Known rows, with every way that one mark hangs from another
Z884[Z475[Z484 Z984[Z648[Z839] Z847]]]: [ -7.6 -12.0  10.4   4.9  13.4   3.5  22.1   8.5 -11.7  22.7   5.8  28.6
  -7.0 -35.1  -1.5 -21.7   6.9 -10.4 -18.8   4.4  28.0 -12.4 -13.9]
Z984[Z648[Z839] Z847]: [ 36.1 -56.5   9.9  -0.4  -5.5  -7.9  16.9  48.7   0.2  24.6  -9.2  14.9
   3.0  -7.3 -25.1  44.5  -0.1  16.3 -41.3 -41.5 -19.4 -20.4   2.4]
Z648[Z484 Z839]: [ 79.2  -5.3 -15.9  19.4 -23.4 -13.2  21.4  -6.1  26.0  22.2  -7.8 -17.3
   7.4 -34.7  17.2   0.4  37.6 -34.4  31.9 -23.2  -3.8  -2.9  -6.1]
Z484[Z475[Z648] Z984]: [ 11.5   1.3  26.9   2.9  20.6 -20.2  26.8  -8.6  -0.5   9.2 -27.5  23.4
   6.1 -18.6  42.6  -6.1   7.7 -28.4  -7.6   5.9  49.3   1.9 -27.0]
Z981[Z948[Z484[Z475[Z984[Z648]]] Z884]]: [  6.9  10.9  19.6   8.3  16.9 -15.2 -10.1  17.7  15.9  13.3  -6.3   0.9
  16.4   7.8 -17.2 -12.2  13.3 -14.4  10.2  -3.2  20.2  12.9 -35.4]
Z884[Z475[Z648[Z839] Z984[Z847]]]: [ 20.4 -32.2  -0.6  18.7   7.0   8.3  16.5  21.1  -5.9   7.8  10.2  56.7
  17.1 -20.9  23.1 -18.6  -5.7  -4.2 -25.9  16.8  21.0 -13.6  -6.9]
Z984[Z847]: [ 42.5 -15.9  29.7  -0.2  21.3  -9.0 -29.9  51.3   5.1  24.7  -7.0   4.9
 -11.1  -3.7   0.7  16.9  10.5  24.7 -50.7 -27.8  14.0  -3.2 -16.7]
Z475[Z484 Z648[Z839] Z984[Z847]]: [-21.0 -50.2  15.7  27.5  -0.4  -1.9  16.6  22.6  -5.4  11.8  28.8 -14.8
  -5.0 -12.9 -41.6 -49.9  19.6  -6.1  33.8  12.4  33.6 -11.8   5.6]
Z981[Z948[Z884]]: [ 58.9  24.6   6.8   9.1  18.2 -10.9 -35.1  29.4  21.4  -3.2 -22.6  20.9
  11.0  18.5 -21.7  -4.5  -0.7   0.9 -15.5   2.4  19.6  23.4 -36.5]
Z484[Z475 Z984]: [ 24.3  27.4  31.9 -12.2  21.4 -12.3  17.7  -6.5  -4.9  10.6 -32.0   9.8
 -12.9 -37.0  48.2  13.8  16.3 -31.4 -12.3   3.1  50.9   2.8 -36.2]
Z404[Z984[Z648 Z847]]: [ 25.0 -32.2  28.9 -36.8  -1.1 -10.2  -2.0  28.0 -22.9  -0.5 -16.7  -5.7
  10.1   3.0 -40.2  31.8 -20.4  10.6 -77.6   2.6  -2.3 -26.8   1.2]
Z948[Z648[Z839 Z984]]: [ 72.4  -7.8  11.7 -17.9  -3.2  -8.3  23.9  16.2  10.3 -28.8  -1.1   8.6
  31.3 -22.4  -3.7  23.5  12.6  -6.9  -2.5 -21.0  -9.4  18.8 -15.4]
Z981[Z948[Z484[Z475 Z984[Z847]]]]: [ 17.4  28.9  30.8  14.6  10.3 -17.0  -7.4  25.4 -13.9  23.3 -11.4  -9.8
  -9.5 -22.7   5.5   0.9   2.7   2.3   3.3   2.4  16.0   1.9 -40.6]
Z981[Z948[Z484[Z475] Z648[Z984] Z884]]: [ 22.8  21.8  23.5   4.2  21.4 -24.0  -3.9  18.4  16.7  -1.2  10.4  10.5
  36.1  -1.4 -10.6   0.4  15.9  -9.3  14.4 -14.3   7.0  29.6 -38.6]
Z948[Z484 Z648[Z839] Z884[Z475]]: [ 18.1 -21.8   9.3  -8.5   3.2 -49.4  -6.7  29.3  78.3  12.1  25.8  14.6
  56.8  -1.5  24.6  20.1  41.7 -26.9  19.8 -46.9   5.6  41.7 -48.1]
Z948[Z648[Z484 Z839] Z884]: [ 64.4  -9.7  -3.6  -3.6  -9.9 -28.4  -0.4  17.1  75.5  10.9   5.0  16.8
  52.6   5.5  -2.5  22.5  44.9 -30.6  20.6 -51.8  -0.3  36.6 -16.5]
Z948[Z484[Z984] Z884[Z475]]: [ -4.8  -3.1  20.8 -19.6  25.8 -31.1 -20.0  11.7  57.0  39.9  -9.0  -6.3
  17.4   8.0  32.4   0.9  50.3 -26.5  16.5 -15.1  44.5  21.6 -67.8]
Z981[Z948[Z648[Z839] Z884[Z475[Z484[Z984]]]]]: [ 45.2  29.2  -2.2  12.7  -0.2 -21.0  -3.9  26.8  23.5  -5.3  -3.1  45.0
  23.1 -10.9 -13.0  12.2  -0.6  -7.6   6.8  -1.2   9.3  29.6 -41.0]
Z648[Z484[Z475] Z984[Z847]]: [ 34.1  -1.5  13.6  15.5  27.4   6.5  38.5 -20.8 -29.7  41.6  14.1   4.6
   7.8 -49.3  23.0  -2.9  44.7 -19.8   5.5 -19.6   5.7 -19.6   6.8]
Z948[Z484 Z884]: [ 11.3 -16.8  25.6 -15.8  28.5 -39.0 -41.3  23.0  70.6  24.2  -3.4 -35.8
  22.7  31.1   3.8  -9.3  54.3 -20.2  12.9 -35.0  34.5  30.1 -53.7]
Z847[Z984[Z648[Z484[Z475] Z839]]]: [ 30.7 -17.0  10.9 -23.5 -10.7  -2.9  45.1 -39.2  36.6  -1.3 -24.5  -2.0
  14.1 -23.1 -12.9   1.6  21.5 -33.2  16.9 -12.9 -12.8 -18.9   6.5]

Rows
[ 69.1 -26.8 -12.4  17.4  -8.3  10.7  43.9  -0.8 -20.4  29.8  19.1 -10.5
   3.3 -53.7  -0.6  20.1  47.0 -16.0  35.9 -17.5 -21.4 -26.2   7.8] | Z648[Z484 Z839 Z984[Z847]]
[ 20.8   9.3   6.9  22.3  21.4 -28.4 -24.3  23.6  28.7  14.6  -2.4  20.0
  27.6  17.4  -2.5 -22.0   3.4  -2.8   1.1   1.0  15.9  21.0 -47.0] | Z981[Z948[Z484 Z884[Z475[Z648]]]]
[ 31.0  30.6   3.8  13.9  22.0  -3.8 -23.7  18.1  10.5   2.1 -10.2  33.5
   5.9   2.6 -17.6 -22.9   0.7  -7.1  -6.3  17.1  30.8  18.4 -37.2] | Z981[Z948[Z884[Z475[Z484 Z984]]]]
[  7.1  -4.7   5.6  24.8  34.1 -35.3   4.1  -9.1  18.2   9.6  -0.4  34.6
  18.1  -8.0  28.5 -52.8  -0.8 -18.2 -23.9   2.9  36.8  14.3 -30.3] | Z884[Z475[Z484 Z648]]
[-19.8 -32.0  25.4  -2.6  -2.2  10.9  22.3  19.8 -13.7  22.9   7.1 -26.7
 -23.5 -22.6 -56.4 -21.7  23.2  -5.3  11.7  -6.5  26.8 -18.5   1.4] | Z475[Z484 Z984[Z648[Z839] Z847]]
[ 27.9  11.9  17.4  15.5   8.6   3.6  17.8 -15.2   1.8  43.1  -5.4  -1.9
   2.8 -36.6  25.5 -23.2  38.9 -30.7   3.2 -17.7  25.1 -11.4   4.1] | Z648[Z484[Z475[Z984[Z847]]]]
[ 27.7 -35.1  11.5 -18.1 -16.3 -13.3  26.7  11.2 -24.6  11.1  -1.0  -3.2
  14.4 -25.4 -24.3  38.9  -5.2 -12.2 -45.7  -2.6 -13.3 -35.9  12.4] | Z404[Z984[Z648[Z484[Z475] Z839] Z847]]
[ 34.3 -13.5   0.4   9.7  32.6 -11.4  16.1  -6.4   0.3  -3.2  -7.1  55.2
  30.5  -5.5  35.6 -30.2  -7.2  -9.1 -37.2  11.0  21.7   3.7 -21.6] | Z884[Z475[Z648[Z984]]]
[  6.0 -28.0  38.1 -26.2  25.6 -28.8 -16.1  36.6  51.6  21.2  26.2 -16.7
  48.4  17.3 -14.2  18.2  54.0  -0.1  14.3 -52.7   5.5  33.2 -37.6] | Z948[Z484 Z648[Z984[Z847]] Z884]
[ -7.5   5.4  15.3  -3.8  20.6   2.6  18.6 -11.2  -3.7  14.1 -10.9  22.2
  -1.0 -22.4   3.2 -43.3   6.5 -20.8 -20.9  11.0  39.8  -3.0 -21.1] | Z884[Z475[Z484 Z984[Z648]]]
[ 30.4 -46.0   3.8   7.0 -10.7  13.2  19.8  15.0   6.1 -16.8  -4.1   5.0
  19.0   5.2 -17.8 -36.6   4.3 -13.7  15.1  23.5  25.8  -9.0   3.7] | Z475[Z648[Z839] Z984]
[ 60.3  31.6   7.1  11.4   0.7 -15.2 -18.9  21.3  35.3   7.4 -15.2  24.9
  34.3  12.2 -23.0  -4.3   7.1  -1.9  -2.2 -19.7   1.0  30.8 -24.7] | Z981[Z948[Z648[Z484] Z884]]
[ 34.3   3.8  -8.0  30.1  21.3 -14.1  -7.7  24.7   1.6   3.8   9.7  46.7
  16.3  -2.0 -18.1  -6.5  -0.7   0.9  -2.0  12.1  11.0  12.1 -31.3] | Z981[Z948[Z884[Z475[Z484 Z648[Z839 Z984[Z847]]]]]]
[ 47.9  -8.4  -5.4  27.1 -17.2  -0.7  39.7  -7.9   1.6  29.0  13.1  -0.6
   2.6 -61.8  27.9   3.9  41.0 -42.6  36.0 -15.6   7.8 -19.2   9.5] | Z648[Z484[Z475[Z984[Z847]]] Z839]
[ 72.3  33.8   4.4  14.7 -23.2  -8.1  10.4  19.3   5.0   2.4 -19.6  12.9
  15.1 -23.9 -14.1   8.2  -5.6  -1.4  10.6  -6.4 -12.0  13.4 -21.1] | Z981[Z948[Z648[Z484[Z984] Z839]]]
[ 24.3 -39.1  17.6   3.6   1.5  -4.0  14.7  24.1   6.1  57.5 -19.3   3.6
   8.0  -1.8 -23.4  14.9  15.2  14.4 -39.2 -54.1 -15.8 -22.1  10.9] | Z984[Z648[Z484] Z847]
[ 27.2 -48.0   2.2  19.1  -8.9 -13.0  41.9  20.6  -2.2  49.7   1.6  17.9
   9.9 -32.5  -5.5  35.7  18.4  -7.0 -18.7 -52.8 -22.0 -28.5  17.2] | Z984[Z648[Z484[Z475] Z839] Z847]
[ 11.1 -24.0  -5.0  29.2  26.9 -24.8  26.3  -2.7  -6.1   7.2  21.6  40.7
  15.1 -27.9  21.5 -29.6   6.5 -14.4  -6.5   7.0  21.1   1.0 -19.9] | Z884[Z475[Z484 Z648[Z839 Z984[Z847]]]]
[ 38.6 -26.2 -15.6  28.3  14.1  -9.2  33.6  -5.4  -2.8  17.6  11.6  53.4
  30.4 -27.8  35.5 -16.3   7.2 -14.1 -11.4   0.8   2.0 -11.1  -7.6] | Z884[Z475[Z648[Z484 Z839 Z984[Z847]]]]
[ 68.2  17.2   2.1   7.2  -3.9 -18.3 -17.2  40.0  31.9 -17.3  -8.8  32.8
  31.0   8.0 -25.0  18.2  -3.6  -0.6  -3.8 -12.2  -2.2  33.0 -30.7] | Z981[Z948[Z648[Z839] Z884]]
[ 35.9  28.6  16.1   5.5   3.9  -9.6  25.7 -29.0  10.2  44.1 -28.3  -7.0
   0.3 -38.8  43.4 -11.2  39.2 -39.9  15.5 -16.1  31.2  -4.1 -17.3] | Z648[Z484[Z475 Z984]]
[  9.1 -16.7  24.1  -5.4   3.6  -8.9  43.8  16.4 -20.0  29.9 -17.4  24.2
 -10.8 -45.0  24.0  51.7   9.1 -14.8 -19.0 -17.4  18.8 -20.1 -14.6] | Z484[Z475 Z984[Z648[Z839] Z847]]
[ 27.4 -28.5  10.7  24.5  27.9 -22.4  32.9   2.2 -10.8  -5.9  16.8  33.8
  19.8 -27.0  33.3  -0.3   7.9 -24.3 -10.2  -4.9  19.6  -3.8  -4.1] | Z484[Z475[Z648[Z839 Z984[Z847]]]]
[  5.0  -7.0  44.3 -16.1   7.3 -21.6 -16.8  28.8  18.2  41.3 -16.2 -50.9
 -12.8  -8.6  13.4   5.0  37.1   3.9   6.5 -21.7  25.4   1.5 -46.2] | Z948[Z484[Z984[Z847]]]
[ 34.3 -39.2   7.9  22.0  16.8  -5.3  23.5  -3.4  -0.4  25.3  -0.5   7.0
  30.2   6.1  -5.6 -33.5  20.6  -1.4  -0.1 -12.7   2.6 -11.0   7.3] | Z475[Z648[Z484 Z984[Z847]]]
[ 35.5 -38.5  10.8 -22.5 -20.9  -8.9  18.4  17.1 -20.2  11.6  -5.6 -12.0
  13.3 -16.2 -36.2  37.6  -6.1  -5.0 -46.2  -3.0 -17.8 -35.7  11.2] | Z404[Z984[Z648[Z484 Z839] Z847]]
